Every row comes from one small tree of marks. The marks that hang from a mark follow it in brackets, in the order of their numbers. Every link used is in the known rows. Which tree was each row made from?
Known rows
j_870{j_858{j_142 j_526 j_811} j_933}: [  6   1  48  29 -58  -5 -28   0 -26 -43   3 -64  10   9  -5  36   2 -46
  37]
j_142{j_858{j_526 j_811}}: [ 35 -13  10  -7  -4  33 -16  37   6 -33  43 -50 -31 -33 -39  44 -13   3
 -21]
j_811{j_858}: [  6  -7 -31   7  41  46 -21  20  33  -5  16  38  31 -28  42 -11  25  24
   0]
j_870{j_858{j_526 j_811}}: [-15 -12   8   7 -16  10  -1  15   2 -26  13 -31  -5  -7 -26  38  -9 -37
  20]
j_858{j_142 j_526 j_870{j_933}}: [ 20 -20  43  20 -20  29 -41 -16   7 -88 -38  10  39  -2  14  -6  41  31
 -19]
j_327{j_858{j_870{j_933}}}: [-32 -40 -24   7  27  41 -32 -69  21 -32 -19  35  62 -15  29  28  47   9
  -5]
j_96{j_858{j_142 j_526 j_811 j_870{j_933}}}: [ 61   1  83  19  -7  10 -60 -15 -11 -64  -8 -29 -11   3 -18  68  40  -9
  27]
j_39{j_858{j_142 j_526 j_811 j_870}}: [ 68 -18  24  33  -1  77 -41  40  31 -63   7  17  -4  38 -38  36  -3   2
  39]
j_870{j_858{j_526 j_811} j_933}: [-41  -9  33  10 -28 -26 -24 -12 -18 -26   7 -63  15 -11 -23  25  -5 -51
  18]
j_39{j_858{j_870}}: [ 22 -49 -37  12  49  69 -40   0  76 -25 -10  72  56   0  -1   0  35  33
   9]
j_933{j_870}: [  4   2 -23 -23  13  -5 -39  -1  38 -42  -3  34  55 -24  16 -29  53  44
 -15]
j_96{j_858{j_811 j_870{j_933}}}: [ 21 -17  38   2  45 -11 -86 -50  19 -24  -5  -9  24 -15 -13  62  45   6
  28]
j_142{j_858{j_526 j_811 j_870{j_933}}}: [ 22 -31  23 -12   0  14 -50  -9  -4 -44  16 -50 -11 -21 -41  44  -5  14
 -24]
j_142{j_858{j_526 j_870}}: [ 37 -44 -19 -17  11  60   1   9  33 -40   4  14  -8 -30 -15  24  19  40
 -50]
j_933{j_870{j_858{j_142 j_526 j_811}}}: [ 43  17  19  -4 -61 -10 -10  31 -11 -44  12 -31  -9  29 -14  30   8 -20
  41]
j_327{j_858{j_142 j_811 j_870}}: [ 49 -24 -13  22  10  74 -46 -24  14 -50   3  33  13  28  11  79  22  14
  48]
j_858{j_142 j_811}: [ 47   2  14  27  -1  31 -67  15  17 -55   6  -6  25  -3   6  30  21  27
  32]

Write each row's tree
[ 35  -5  28  21  -6  50 -27  10  -3 -53 -13  14  16   5  36  -8  24  22
  -2] : j_811{j_858{j_142 j_526 j_870{j_933}}}
[ 46  11  10  24  -9  67   6  56   4 -42  13  15  -4  -7  37  -3  16  10
  -1] : j_811{j_858{j_142 j_526}}
[ 52  10  -7  -7 -41 -11 -42  10   9 -23  11  -9  18  25   9  33  23   0
  61] : j_933{j_870{j_858{j_142 j_811}}}
[  2 -20  48  -2  21   7 -27 -37  17 -47 -22   5  17 -32  -4  28  60  -2
 -19] : j_96{j_858{j_526 j_870{j_933}}}
[ -3  -8  30  24 -57   9   5  -8  -7 -41 -18 -27  35  -7  27   2  27 -32
   5] : j_870{j_858{j_142 j_526} j_933}
[ 32  -3  25  23 -46  27  -7  26  -7 -41   9 -33  -9  15 -10  44  -2 -30
  38] : j_870{j_858{j_142 j_526 j_811}}
[  6  -1 -24 -22  -8 -28 -37  -3  19  -6  17  -8  24   8  -8  25  16  -5
  42] : j_933{j_870{j_858{j_811}}}
[ 45 -16  46  36 -14  45 -65  15  10 -67   0 -12  16  29 -33  24   4 -13
  33] : j_39{j_858{j_142 j_526 j_811 j_870{j_933}}}
[  7 -23  20   2  21  32 -47   3  16 -73  -9   7   0   2 -39  25   4  23
  -3] : j_858{j_526 j_811 j_870}
[ 45 -22  19  18  -8  62 -22  13  27 -85 -31  39  20   5   9   6  37  45
 -15] : j_858{j_142 j_526 j_870}
[ 54 -44 -27 -16  31  40 -59  -5  37 -18  23   2  -1 -14 -24  61   5  46
  -1] : j_142{j_858{j_811 j_870}}
[-13 -37 -20   5  19  77  20 -25  20 -55 -12  44  11  -8   2  37  27   4
 -20] : j_327{j_858{j_526 j_870}}
[-20 -18  44   8  10   0 -68 -20  -5 -73 -14 -24  18  -6 -35  15   8  12
  -9] : j_858{j_526 j_811 j_870{j_933}}
[ 19 -51 -20 -14  21  24 -51 -36  33 -22   0   5  44 -38  12  20  36  46
 -35] : j_142{j_858{j_870{j_933}}}
[ 59 -10   4  17   3  84  -5  35  16 -52  -7  46  -5  15  32   8  20  35
   1] : j_811{j_858{j_142 j_526 j_870}}
[ 27   7  23  33 -27  64   1  15 -14 -62  22 -21 -17   7  -4  66   7 -31
  24] : j_327{j_858{j_142 j_526 j_811}}
[ -2  10   5 -21 -30 -23  -6  21  -1 -29  18 -28  -8   8 -31  20   3 -27
  24] : j_933{j_870{j_858{j_526 j_811}}}
